In the rows, 128 means zero.
Known rows, with every way that one mark hangs from another:
Z322{Z524}: [125 128 108 130 111 127 166 140 178 115 119 100 149 151 102  67 168 128
 104  99 133  88 104 115 138 158 141 134]
Z25{Z402{Z253} Z779{Z109}}: [103 113 139 139  77 141 149 154 150 109 158 135 103 149  76  88 196  89
  98 119 131 158 101 135 139 141 131 134]
Z524{Z649}: [122 121 100  97 109 123 168 138 226 108 147 103 126 135  85 100 151 132
 120 113 130  81 110 113 118 174 122 129]
Z524{Z322 Z402{Z25} Z649 Z779{Z109}}: [ 95  96 113  61  85 122 144 138 226 128 161 154 112 118  41  90 119 117
 114 122 133  66 145 121 180 142 168 153]
Z407{Z253}: [119 130  88  99 110 122 166 156 203 121 119 108 131 136  91  80 158 121
 121 100 129  72 129 114 130 166 141 130]
Z779{Z25{Z402} Z109 Z524{Z322}}: [139 112 136  82  84 129 137 187 156  97 156 120 123 145  87  53 166  86
  91  84 135 126 113 106 148 124 159 170]
Z779{Z524}: [128 140 107  99 113 126 166 152 176 102 130  88 150 152 103  69 168 111
 106  94 129  99 115 124 100 149 139 149]
Z402{Z25{Z779} Z253}: [ 80 131 128 108  85 119 152 147 168 131 159 130 119 132  88  86 191 107
  79 119 125 133  92 156 121 135 131 135]
Z402{Z25 Z288}: [109 117  95 105  98 119 149 145 197 133 153 133 115 138  88 108 175 107
  67 124 129 110 102 121 118 148 130 142]
Z25{Z402{Z253 Z288} Z779{Z109 Z524}}: [108 115 147 131  79 146 134 148 143 101 170 136 107 157  93  92 206  83
  63 122 127 171  99 138 121 125 131 146]
Z524{Z322 Z649 Z779{Z25{Z402{Z288}}}}: [115  73 104  70  68 121 126 153 231 110 165 151  90 126  89 104 142 110
 121 124 118  83 101 100 151 148 135 145]
Z25{Z779}: [105 125 111 122 104 123 168 136 177 108 150 107 128 147  98  83 178 113
 112 121 131 107 102 136 111 153 133 127]
Z109{Z779}: [123 122  80 111 105 110 179 166 180 102 126 117 128 120  89  74 159 106
 129 114 135 108  99 121 111 152 137 139]
Z524{Z402{Z253} Z649 Z779{Z25 Z109}}: [ 98 115 126  82  75 116 161 145 217 104 164 134  99 134  48  99 126 121
  90 101 117  87 138 118 158 130 141 160]
Z322{Z524{Z402{Z253} Z779{Z109}}}: [100 120 125 127  85 135 164 132 175 114 122 131 129 154  63  71 148 120
  95  97 125  92 134 125 168 129 160 153]
Z524{Z322 Z402{Z253 Z288} Z779{Z109}}: [ 88  91 108  91  60 144 143 129 208 102 159 177  93 150  50  96 133 110
 106 113 124  95 131 137 143 119 159 163]
Z524{Z322 Z402 Z649 Z779{Z109}}: [106  94 107  72  87 131 154 130 232 105 156 147 113 133  44  89 111 125
 137 117 131  59 146 118 165 148 163 151]
Z25{Z402{Z288} Z779}: [112  97 107 138  88 132 142 137 171 119 164 137 105 148 102 102 193  95
  96 143 125 133  93 119 116 156 120 118]
Z637{Z288}: [118 115  99 121 106 122 161 168 203 109 125 109 134 139  89 102 157 129
  98 118 135  93 111 128 116 158 121 125]
Z109{Z779{Z25 Z524{Z322 Z649}}}: [128 115 104  56  99 103 154 178 189  90 155 111 131 103 102  55 143 112
 115 102 135  98  95 121 120 133 148 155]
Z322{Z524{Z402{Z25} Z779{Z109}}}: [106 119 119 118  98 122 158 139 171 135 122 128 138 142  63  70 149 112
  80 106 132  83 141 114 187 131 170 153]
Z322{Z524{Z779}}: [116 119 107 124 103 128 165 136 184 115 104 105 141 153  97  74 164 124
 117 102 125  78 111 114 151 148 151 143]
Z402{Z25 Z288{Z637}}: [104 116 104 122  79 120 141 158 188 139 167 132 120 122  87 107 195 111
  64 123 123 119 112 120 117 156 144 137]
Z109{Z779{Z25{Z402{Z288{Z637}}}}}: [128  99  91 125  68 104 146 193 164 114 162 138 106 103  95  82 184  93
  92 120 123 138  94  97 119 147 137 138]
Z322{Z524{Z402}}: [119 123 100 128 107 121 167 131 180 126 131 113 154 145  87  59 146 132
 101 106 132  72 126 113 139 154 145 129]
Z25{Z779{Z109 Z524{Z322 Z402{Z253}}}}: [ 95 125 142  94  89 137 150 137 155  95 172 133 131 148  77  55 161 106
  96 106 134 119 124 157 127 117 162 152]
Z322{Z524{Z402{Z25} Z649 Z779{Z109}}}: [106 115 125 104 104 119 156 131 200 135 135 123 133 130  60  84 140 126
  83 115 133  72 140 111 193 144 164 147]

Rows:
[ 92  98 125 151  53 136 130 148 160 122 183 150 103 133  97 101 218 100
  86 139 114 156  95 133 110 151 125 117]
Z25{Z402{Z253 Z288{Z637}} Z779}
[123 119 124  69 106 134 153 140 203  97 167 121 138 136  65  66 128 120
 108 101 140  82 142 124 139 145 162 156]
Z779{Z109 Z524{Z322 Z402 Z649}}
[110 111 104 108 104 120 163 119 213 123 130 116 141 137  80  80 131 141
 115 117 123  51 133 108 160 158 146 131]
Z322{Z524{Z402 Z649 Z779}}
[121 120  96 101  83  95 155 177 158 107 169 122 134 108  94  60 163 104
  73 111 121 114 121 115 103 128 153 152]
Z109{Z779{Z25 Z524{Z402{Z288{Z637}}}}}
[129 130 123  95  99 119 155 156 171  97 170 115 124 155  79  77 150 100
  44  91 130 109 135 111 126 117 149 173]
Z779{Z25 Z109 Z524{Z402{Z288}}}
[ 94 106 105 112  69 126 148 127 224 121 191 145 113 119  69 111 155 140
  86 129 113  95 130 125 106 163 126 123]
Z524{Z402{Z253 Z288{Z637}} Z649}
[ 97 121 124  97 106 113 158 130 199 134 182 127 123 120  57  95 149 118
  77 135 136  95 135 128 154 152 144 129]
Z524{Z402{Z25{Z779{Z109}}} Z649}
[128 134 122  90 117 128 166 139 196 101 158 101 140 143  65  77 139 119
  89 102 136  89 146 117 132 149 149 153]
Z779{Z109 Z524{Z402 Z649}}
[132 133  99  86 105  97 170 186 159  94 135  97 137 121 106  53 162  98
  95  92 130 115  98 119 108 127 143 159]
Z109{Z779{Z25 Z524}}
[ 89 141 158  91  97 127 147 149 168 116 169 115 123 131  81  87 190 107
  59 111 132 143 105 157 137 126 142 150]
Z402{Z25{Z779{Z109 Z524{Z649}}} Z253}
[ 96 128 119 112 101 114 161 139 167 136 167 131 128 136  61  81 160 104
  76 125 136 106 134 133 147 138 152 137]
Z524{Z402{Z25{Z779{Z109}}}}
[128 120 100  68  96 103 157 186 164  91 143 115 135 114 105  41 152 101
 112  94 134 108  94 124 114 122 155 163]
Z109{Z779{Z25 Z524{Z322}}}
[ 76 120 146 133  62 133 135 152 159 127 190 149 101 126  75 109 220 101
  40 126 124 163 104 151 130 130 149 144]
Z402{Z25{Z779{Z109}} Z253 Z288{Z637}}
[112 132 129  97 117 123 159 132 184 102 159  88 143 141 107  80 175 121
 103 120 130 102 107 138 108 151 134 131]
Z25{Z779{Z524{Z649}}}
[ 97 100 143 157  55 146 132 154 151 113 185 152  95 139  78 104 219  91
  72 130 124 172 104 132 129 142 138 131]
Z25{Z402{Z253 Z288{Z637}} Z779{Z109}}
[ 89  91 105  88  57 132 132 128 231 118 201 167 109 113  69  97 142 141
 106 129 118  86 126 133 114 157 141 127]
Z524{Z322 Z402{Z253 Z288{Z637}} Z649}
[127 125 116  65  95 116 149 171 177  96 152 105 141 141 107  50 154 110
 101  82 127  91 105 121 114 128 151 163]
Z779{Z25 Z524{Z322}}
[118 115 113 108  71 116 148 176 173 115 153 127 108 140  93  81 173 101
  95  96 117 127  97 109 123 142 118 141]
Z779{Z25{Z402{Z253}}}
[119 120 106 114 113 119 165 121 209 125 145 110 147 134  84  73 134 144
 105 114 131  60 127 108 147 166 137 123]
Z322{Z524{Z402 Z649}}
[119 109 101 118 110 124 156 111 216 124 157 125 135 137  89  92 139 142
  84 125 130  67 122 108 140 162 131 125]
Z322{Z524{Z402{Z288} Z649}}
[124 113 104  98  78 108 145 188 152 101 152 132 111 121 106  70 178  85
  77 108 122 151  85 118 105 122 127 156]
Z109{Z779{Z25{Z402{Z253 Z288}} Z524}}
[117 108 119 127  95 133 136 142 155 113 163 121 123 152 115  87 198  90
  84 134 125 138  98 125 105 144 127 129]
Z25{Z402{Z288} Z779{Z524}}
[ 92 126 121 111  92 126 151 123 165 109 173 126 130 151  99  79 172 112
  74 125 121 118 114 151  93 127 132 137]
Z25{Z779{Z524{Z402{Z253 Z288}}}}
[123 113  98  53  98  96 155 170 192 100 165 124 135 100  89  47 123 117
 112 108 132  83 113 119 122 133 151 151]
Z109{Z779{Z25 Z524{Z322 Z402 Z649}}}
[127 121 122  50  99 115 145 162 206  96 165 101 136 128 104  64 144 124
 104  91 129  81 105 117 120 140 142 156]
Z779{Z25 Z524{Z322 Z649}}
[103  84 117  65  58 123 132 163 221 109 158 148  95 122  81  88 144 115
 133 110 114  91 100 112 151 142 135 146]
Z524{Z322 Z649 Z779{Z25{Z402{Z253}}}}
[118 118 122 117  94 117 165 145 173 113 130 117 132 151  70  65 141 117
  82  91 128  77 134 103 179 126 165 160]
Z322{Z524{Z402 Z779{Z25 Z109}}}
